Each row was made from one walk, in order. Every step used is in the known rows, and no mark comes twice. Write each row's walk.
In the rows, zero is written as 128.
Known rows:
k > l > d > h: [140 126 157 112 139 139 141 128  86 181  97 128 121 230 138  78 112 106
  87 105  96  66 127 106 109 100 192 175 123 231 113 144 181 181 157 146
 119 179  48  58 130 118 152  86  88  93 130 179 168 114 133 180  57 116
 104 157  98 133 144 115 108 107 140 136 119  94  90 130  73 148 195 110
 169  77]
s > x > e > h > d: [121 159 103 129 109 123  97 129 118 112 138 174 128  59  89 203 145 154
 145 110 150 179 182  93  98 150 130 116 137  42 113 107  93 135 118 142
 158 121 194 182 158 154 165 145 119  96 167 137  93 155 105 128 124 123
 121  84 149 143 119 121 115 188 121  99  98  87 156 110 156 116 102 169
 137 122]
q > l: [122 100 114 112 110 155 108  85  98 129  95 148 134 189 153  46 136 123
 121 122 140 102 119 113 145 127 125 172 107 161 137 140 113 139 162  93
 161 157 114  67 148 160 101  98 108 118 125 143 138 130 110  75  92 185
 112 170 126 189 138 112  86 145 118 170 146 119 101 112 107 182 174  90
 174 133]
l > d > h > y > x > e: [116 137 139 125 136  79 123 156 184 115 139 126 120 116 123 138 119 152
 113 123 137 118 149 176  97 162 114  53 102 103 104 123 139 151  78 101
  85  64 101 182 151  55 156 153 151 132 136  96  70 108 176 204 165  98
 114 114 150  51 143 159 156  51 122 113 134 140 128 168  86 116 139 192
 138 162]
q > l > d > h > e > x: [144  60 156  83 166 112 163  56 106 125  87 153 124 188 154  93 139  84
 124 140 147  84 142 174 136  90 129 125 104 159 200 131 117 201 116 134
 132 120  95  95 141 114 136 107 114 114 113 163 161 153 155 190  93 129
 115 186 167 101 105 143 146  93 164 145 110 143  88 144 101 173 180 119
 142  84]
h > e: [150 105 133  87 138 160 150 112 107  97  98 153 123 138 152  94 121 116
 154 140 151  98 161 162 156 117 127 127 127 157 151  96 128 150  85 111
 140 167 141 150 133 113 137 127 148 149 121 132 130 106 167 109 104 139
 132 118 108 143 124 122 117 155 126 117 128 153 131 122 147 166 169 112
 117 134]
q > l > d: [102  99 108 102 144 126 132  86  78 172  83 143 159 201 191  48 154 104
 124 108 126  93 114 111 121 121 170 162  78 189 129 131 145 177 153  98
 157 174  90  49 125 169 118 107  98  91 148 155 143 137 130 118  69 190
 110 192 145 175 164 110 107 117 142 195 131 135  82 124  87 220 188  88
 206 110]
x > y > h > e: [133 163 121 113 125 154 130 147 154 110 135 120 109  72 126 141 105 133
 153 125 128  96 136 129 126 113  74 107 134  96 137 119 110  82 123 108
 136 119 172 180 109 108 115 171 142 167  83 109 119 135 119  99 162 109
 150 112 119 105 105 127 164 146 134 116 158 134 153 137 143  95 137 121
  80 182]
h > y > x: [135 113 140 151 112 112 131 153 149  91 152  93 141 100 122 135 132 168
 144 147 134 139 131 174 155 172 116 102 130 105 109 138 154 103  84  88
  93  98 129 177 137 118 121 132 171 174 123  74  69  73 171 104 163 133
 128 118 102 111 153 154 133  85 106 130 137 150 135 137 121 104 132 149
 115 173]
s > h > e > x > y: [131 141 137 110 124 140 143 135 143  67 164 173 130  39  96 203 128 122
 172 114 169 149 138 174 134 130 106  56 186  59 195 102 113 107 132 144
 148  83 146 156 151  96  81 134 204 188 122  95 108 170 133 125 181 135
 158 101 141  90 113 127 146 126 131  85  89 192 150 108 212  94  60 142
  52 151]
k > l > d > h > e: [165 123 158  77 157 151 173 120  77 149  98 157 125 222 156  88 121  93
 108 131 120  57 171 141 110  84 177 147 113 225 146 124 172 199 126 133
 121 186  66 111 122  92 155  80 108 118 128 175 169 101 162 207  66 100
 109 138 124 107 119 132 130 114 162 121 122 120  94 162  78 150 222 111
 143  73]
l > d > h > e > x: [146  81 168  86 168 108 168  80 118 123 101 150 101 134 130 137 120 101
 139 120 151  86 141 192 134  91 142  98 115 154 192 101 130 182  70 148
 114 127 108 113 128 100 146 128 138 112 127 139 162 124 177 197  95 113
 133 149 141  52  95 138 169  90 156 122  91 153 104 127 143 150 146 143
 122  87]
l > d > h > e: [153 110 154  94 146 131 168 112  91 129  96 160 120 187 162  88 136 103
 117 124 133  58 156 156 116  98 135 127 115 191 162 126 148 190  90 123
 118 154  92 129 108  85 142 111 114 104 127 149 166 116 185 187  93 102
 124 152 126  94 122 141 148 122 152 131 105 141 101 131 112 167 184 134
 143  79]
q > l > d > h > e: [129  99 138  83 144 122 155  70  84 130  85 164 134 238 184  39 149  89
 104 132 141  58 149 159 121  98 138 157  81 183 163 146 133 209 129 111
 142 154  72 101 130 100 133  95  89  82 119 182 167 126 156 182  83 126
 107 191 161 145 126 148 145 119 173 154 129 131  83 151  73 188 219 103
 159  82]
y > h > d > l: [123 152 103 144 146 130 107 134 124 183 133  83 146 183 147  94 154  84
 117 143  96 128  75  52 115 133 113 196  95 177  70 131 122 121 155 141
 153 162 137  87  89 178 138 134  77  98 129 181 175 120  90 101 118 111
 126 135 157 195 124 137 109 171 141 164 159 100 157 139  93 134 132  90
 163 133]
y > h > d: [134 150 108 144 123 140 126 130 138 150 142  84 133 136 139 122 151 111
 155 130  88 128 106  69 118 149 120 168  90 144  81 129 123 110 154 109
 146 144 153 110 102 179 135 166 122  82 117 159 147 146 121 104 123 112
 153 133 132 162 130 140 139 160 119 148 140  96 171 114 106 126 120 108
 152 133]
x > e > h > d: [ 99 149 109 116 133 140 101 119 117 152 124 143 127 107 105 166 135 143
 139 106 142 168 157  74 107 128 142 127 109  75  94 122  95 124 142 150
 153 139 171 145 121 163 152 162 127  88 138 147 127 172 113 164 132 111
 108  74 128 133 122  91  81 174 103 129 124  98 138 133 126 155  96 128
 124 115]
h > d > l: [121 104 111 135 134 133 120 121  88 157 124 114 154 195 145  79 160  95
  92 147 127 140  81  90 117 126 143 198 110 185  91 121 148 133 129 150
 157 176 108  96  97 182 134  88  89  87 166 169 163 110 110 107  93 152
 126 120 120 197 117 133  95 158 163 148 132 144 125 108 112 187 120  82
 175 106]
k > l: [158 126 133 102 125 175 111 135  91 156 102 132 118 179 129  95 111 125
 125 116 113 101 139 106 140 113 163 175 142 201 116 125 163 133 155 113
 134 198 100  74 131 148 136  86 135 132 124 142 128  98 117 107  80 142
 107 125  85 168 145 106  78 148 109 134 143 109 112 126 119 144 174  95
 146 124]
e > x > y: [116 100 131 127  99 135 106 117 144 119 132 128 100  48  67 172  97 149
 136 100 133 140 107 157 136 103 126 102 171  88 151 103 128  79 117 129
 129 110 146 115 136 146  99 139 163 150 128  70 104 154 109  86 158 164
 134 122  81 102 101 109 148  92 118 127 105 161 120  86 210 131  61 133
 100 154]
q > h > y: [168 115 106 165 114 123 167 142  96 112 106 148 140 156 191  72 126 165
 135 167 134 168 147 135 182 145 157 130 154 116 133 128 125 132 140 126
  90 140 116 124 113 104  82 105 166 132  98  96  92 128 128 120 153 145
 149 150 112 126 148 146 148 127 123 138 128 110 136 112 127 144 139 104
 142 118]
l > d > h: [134 109 153 127 126 116 132 116 112 150  98 137 118 186 142  77 136 125
 101 105 124  77 119 127 104 110 154 134 116 192 123 147 149 166 122 134
 109 146  75  82 123 100 135 115  96  88 138 144 168 118 143 155  89 126
 127 184 116 122 139 133 139 110 135 151 104 120 106 120 101 162 168 142
 177  91]
s > h > e: [143 157 121 109 133 155 142 132 110  78 141 181 153 136 158 116 156 113
 154 129 167 119 146 145 141 150 112  86 143 132 160 116 119 158 121 114
 151 137 133 133 157  88 121  98 169 170 121 138 137 127 164 126 117 131
 144 123 158 148 156 128 102 169 137 110  95 166 152 113 157 138 155 120
 106 113]
d > l: [128 110 119 131 137 153 102 123 108 152 100 136 142 192 136  55 122  97
  95 131 140 107  85 101 147 118 132 188 144 198 117 111 131 130 120 143
 151 173 116  87 118 148 122  91  85 130 140 140 173  85 109  78  78 150
 102 144 117 182 123 124  78 163 126 150 135 148 116 116 130 160 142 109
 168 121]
k > h: [159 144 123 135 132 169 138 135 123 118 113 147 110 133 180 118 101 109
 115 137 118 126 120 133 145 119 165 151 125 174 148 132 150 120 164 131
 143 140 123 110 110 113 118  91 122 113 120 118 139 116 104  84  91 163
 109 152 111 166 144  97 115 152  77 123 116 102 107 103 146 106 144 127
 136 108]
e > h > y: [125 129 148 147 120 119 162 130 127 111 122 117 161 154 132 140 124 164
 144 140 136 164 133 125 179 158 182 165 155  90 117 167 135 124 127 143
 103 133 149 135 142 114 110 123 130 179 104 107 130 117 148 124 150 127
 138 126  81 131 160 109 101 148  87 129 116 101  90 127 121 124 142 123
 102 114]
l > d: [124 101 127 103 155 124 139 110  86 162 105 139 140 158 171  83 133 121
 144  99 127  98 122 126 121 113 175 135 103 185 125 116 167 168 109 109
 132 177  88  82 122 153 143 121 129 104 149 142 146 126 158 127  80 165
 132 151 110 140 154 118 127 126 131 162 106 145 106 115 125 203 167 130
 179 119]
s > h: [119 149 115 139  91 144 128 145 113 105 130 161 157 140 135 114 152 133
 141 102 139 128 108 107 134 158 134 111 159 136 138 133 126 131 165 118
 144 138 115  87 158 112 101 106 152 149 134 122 140 140 129  88 111 136
 149 152 138 173 175 115  85 160 106 133  95 145 150  89 168 135 127 129
 133 113]

Write each row's walk:
[ 99 132 123 139 124 136 141 111  87 150 131 116 151 141 126 155 149 122
 132 123 104 170 121  83 143 134 178 167 116 114  98 159 119 123 156 156
 136 154 151 119 109 186 136 137 109 106 121 152 158 146 123 133 122 125
 129 115 104 149 149  96 104 171 122 143 111  97 121 112 118 165 114 112
 130 104] -> e > h > d
[115 141 108 119 125 144  80 151 178 116 128 141 101  61 100 140 105 161
 143  97 147 118 142 140 116 128  59  54 116  98 114  93  87  94  82  83
 119  94 148 178 155 128 164 175 161 138 137  89  83 106 139 127 135 122
  97  90 146 103 129 124 114 123  88 127 156 139 161 137 142 115 114 187
 121 189] -> y > x > e
[137  96 134  99 128 135 137 114 137  84 138 157  96  34  92 179  97 137
 153 120 151 126 142 194 149  95 110  89 169  94 176  95 121  89  79 123
 129 116 157 175 135 130 103 147 190 168 121  84 111 140 145 103 151 141
 145  91 100  74  68 125 167 104 140  94 111 187 127 120 214 129  92 121
  63 151] -> h > e > x > y
[110 133 114 140 115 112 115 126 157 142 168  66 103  24  86 203 131 138
 155 117  82 164  99 104  98 134 119 119 122  77 108 121 109  56 151 139
 131  98 168 130 106 180 114 186 154 120 112 109 117 189  84 100 175 126
 153 108 122 104  92 134 177 116 126 133 139 124 171 104 162  92  37 122
 100 166] -> e > x > y > h > d
[180 124 140 101 161 134 140 103 158 117 126 122  89  84 126 167 107 114
 183 121 138 106 143 146 159 119  89 114 125 107 169  84  84 123  95 122
 114 121 175 136 131 124 133 172 160 158  80 119 143 144 143 111 131  96
 146 124 148  94  98 125 161 144 115 129 146 122 149 157 157  84 126 149
  96 147] -> y > h > e > x
[112  97 145 153 117  83 147 115 145 127 137 105 155 207 165  78 156 135
  99 151 107 121 124 166 113 152 128 123 101 139 131 180 142 171 137  98
  93  81  71 124 151 102 130 109 110 126 136 131 111  97 160 177 144 144
 114 187 160 103 165 167 149  47 150 161 146 137  92 161  40 129 186 128
 165 128] -> q > l > d > h > y > x
[120 105 141 119 121 112 124  87  98 161  82 142 148 233 171  38 152 104
  88 121 132  68 111 117 108 104 148 170  93 186 136 159 139 178 164 118
 135 145  77  52 139 120 120  93  62  80 139 164 169 136 123 155  73 150
 102 208 145 162 147 126 129 103 148 175 112 113  86 118  65 195 198 109
 196  90] -> q > l > d > h
[153 106  96 124 139 142 157 120 103 101 120 161  82  55 124 150  88 146
 151 144 154 156 172 167 168  91 117  81 174  64 209  92  88 104 118 161
 115 116 150 163 108 127  80 134 195 155  80  80  98 183 109 136 164 138
 150 126 123  57  93 136 188 125 154 100 125 157 130 126 204 116  76 118
  74 121] -> q > h > e > x > y
[ 77 162 104 129 138 131 102 130 154 150 150 104 121  65  91 204 130 162
 140 109 114 174 152  89 107 135  99  80 104  44  95 137  70 104 115 132
 131  99 168 183 143 166 175 196 130 113 142 127 105 152 127 171 162  97
 106  76 144 100 142 116 101 149 107 131 149 104 151 155 117 104  80 186
 102 153] -> y > x > e > h > d
[160 105 159 148  92 124 141 158 140  88 121 117 129 177 129  96 118 158
 110 151 140 110 125 161 160 146 144 145 151 144 114 158 157 134 117 127
  88 105 112 130 141  76 107  88 135 147 118 106 128  92 152 125 147 110
 124 158  76 123 135 148 147 103 115 110 120 121 125 113 110 116 149 116
 125 111] -> d > h > y
[107 132 118 145 144 110  98 127 148 168 171  67 127  85  80 172 129 102
 114 139  93 157  62  90  99 116 109 157 143 110  95 122 122  72 158 166
 140 114 160 102  98 182 103 150 102 121 134 137 142 170  54  86 170 120
 146 110 144 136  77 131 153 129 149 132 142 140 150 137 151  95  45 102
 121 149] -> e > x > y > h > d > l
[ 85 126 123 144 150 123 125 106  88 185 130 105 160 195 134 118 165 104
  98 136 111 175 101  57 134 122 167 213 130 143  97 158 122 125 160 191
 156 177 134  97 113 192 128 110  61 106 141 184 186 125  98 117 106 132
 115 118 120 192 131 110  67 181 145 153 129 103 101 122 108 157 111  89
 142  94] -> e > h > d > l
[177  77 175 106 132 135 142 115 142  81 111 142  80 126 100 153 107 114
 131 145 158 107 146 187 164  90 107 106 152 138 191 111 105 130  84 148
 109 106 140 138 141  92 138 120 149 135 103 118 156 124 161 158 115  95
 119 141 122  70  82 139 150 113 130  97 103 130 129 127 162 113 133 151
  84  99] -> d > h > e > x
[129 147 129 126 120 114 117 144 141 111 120 139 127  99 111 158 118 175
 152 123 163 168 165 117 152 150 137 103 139  61 106 124 109 131 109 143
 112 104 173 167 155 101 115 146 142 169 111 102  90 149 136 153 170 119
 130  76 100 110 136 103  91 151  76 108 126 103 125 157 137 126 121 139
  89 133] -> x > e > h > y
[107 176  99 161 104 109  95 177 145 139 163 108 145  88  99 157 152 121
 100 155 113 143 100  87  73 141  83 170 148 104  84 119 136  88 153 133
 164 142 164 153  91 164 124 125  81 109 167 134 119 124  48  42 156 132
 161 113 158 184 107 164 155 159 182 113 131 120 166 103 144  96  91 112
 154 158] -> s > x > y > h > d > l
[ 96 158  99 152 112 125 102 158 140 177 156  67 142 130 117 119 139 105
 105 142  88 139  77  63  84 135  99 175 126 130  65 138 144  76 172 151
 149 141 145 121  75 179 107 144  80 109 131 146 145 148  69  78 158 120
 145 106 135 176 108 134 134 154 167 138 166 131 154 116 116 114  84  82
 133 153] -> x > y > h > d > l
[127 130 163 143 138  93 153 163 133 149 141  97 146 183 135 118 120 136
  98 134  86 109 141 162 124 146 169 119 127 162 101 165 196 163 136 116
  71 121  59 125 141  93 153  97 119 147 129 140  97  74 171 198 136  98
 106 140 108  86 169 165 145  49 133 116 144 129  96 165  41  99 181 140
 146 117] -> k > l > d > h > y > x
[130 137 127 140 110 129  97 134 184 136 140  86  90  38  78 178  82 147
 150 106 115 129  97 122 132 117  90 106 154  74 140 107  98  50 144 125
 118  82 178 112 127 151  98 181 145 169  93  72 118 172  84  71 173 131
 143 125 113 101 109 122 167 107  95 131 133 122 148 118 176  59  63 146
  85 170] -> e > x > y > h
[ 64 157  98 144 156 120  81 137 146 175 154 109 131 116  91 174 144 126
  98 116 126 181 130  79 111 131  94 121 101  77  94 123  81 105 126 166
 151 113 156 172 132 172 181 171  81 118 148 151 138 122  97 167 142  84
  90  59 176 133 125 120  71 155 132 132 159 113 128 173 113 117  85 167
 116 146] -> y > x > e > h > d > l
[131  91 157 102 142 107 149 115 131 113 119 149  87  84 108 165 108 115
 115 118 140  94 136 196 106  87 128  82 142 117 179 115 157 136  83 157
 119 101 102 150 106 102 130 136 148 136 121 110 141 154 148 182 146 115
 140 116 109  36  87 142 190  62 164  95  96 170 105 121 162 131 108 144
  94 107] -> l > d > h > e > x > y
[125 172 108 146  90 142  95 159 176 138 124  83 119  71 111 133  99 157
 135 110 113 108 118  99 113 127  91 134 138 110 104 127 112  66 161 108
 132 116 168 125 114 126  95 170 122 151  91  97 123 146  88  70 164 126
 144 130 107 130 131 116 152 137 100 138 155 114 151 116 150  89 110 126
 117 171] -> x > y > h
[140 181 112 162  74 118 105 177 174 110 140 132 121  37  82 165 113 157
 132 116 128 123 133 129  95 136  82 108 165  78 116 112 121  59 146  90
 133 112 181 163 134 115 116 145 116 150 138  71  86 130  76  38 161 131
 156 136 129 148 124 149 176 141 124 115 127  90 156  91 172  56 108 150
 135 172] -> s > x > y > h
[ 89 147  95 114 158 135  87 121 113 182 121 127 129 153 115 135 138 112
 109 125 136 171 122  51 117 105 131 161 119 107  82 122  87 132 142 183
 160 154 155 128 115 166 150 137  72  97 146 167 165 151  88 158 113 113
 100  75 147 161 113 100  61 188 130 130 137 102 115 150 116 162 101 111
 132 108] -> x > e > h > d > l
[105 147 104 146 125 128 116 136  90 146 154 130 198 194 142 106 185  95
 116 135 125 160  72  82 103 158 136 160 145 152  88 133 139 146 165 158
 177 152  94  83 117 144 115  76 112 114 174 184 169 136 110 109 106 137
 140 130 175 218 154 136  74 175 166 137 111 151 148  97 132 155 102  85
 163  88] -> s > h > d > l
[138 137 139 145 107 118 103 175 206  78 150 121  98  96  88 141  98 179
 111 144 152 128 152 171 132 159  68  57 136  85 102 131 109 107  79 108
  74  41 128 208 158  50 150 141 167 150 125  76  67  91 149 174 183  84
  97 113 134  70 124 159 143  77  92  87 157 123 148 146 113  64 131 186
 101 172] -> d > h > y > x > e
[150 142 112 141 128 154 152 123 100 109 138 120 126 126 175 132 133 101
 127 148  86 169 122 124 119 125 196 161  92 165 112 144 162 130 160 139
 156 145 122 116  94 154 136  98 130  77 147 150 130 132 119 109  85 161
 128 145 121 170 132 113 139 156 109 108 117 104 127  96 130 127 119 104
 151  99] -> k > h > d
[ 97 135 144 173 122 101 154 142 166 110 150  92 148 107 120 168 126 161
 133 130 111 185 141 148 173 162 137 123 153  62 121 164 121 104 119 128
  83  95 150 170 158 115 128 161 137 190 109  90  98  90 166 126 178 129
 130 113 112 100 165 139 126 106  94 145 134 107 116 149 113  82 119 159
  86 157] -> e > h > y > x
[156 164 111 138 149 134 132 169 186  66 150 133 105  53 153 177  93 154
 135 154 135 182 160 179 136 159 115  68 108  88 119 124 120 106 111  95
 112  61 138 207 148  69 128 139 180 156 131  76  29 105 133 139 153 129
  95  94 149  86 143 136 140 100  65  78 160 123 122 158 121  49 113 180
 103 173] -> k > h > y > x > e
[124 154 134 168 105 108 143 176 163  69 187 123 187 107 131 159 157 158
 148 139 132 166 104 166 146 201 110  61 157  69 128 146 137 117 123 102
 108  74 112 148 163  86 107 132 189 200 144  94  67  96 173 108 185 125
 154 130 152 116 186 160 126 104 108 114 122 166 156 129 132  89 106 165
 105 162] -> s > h > y > x
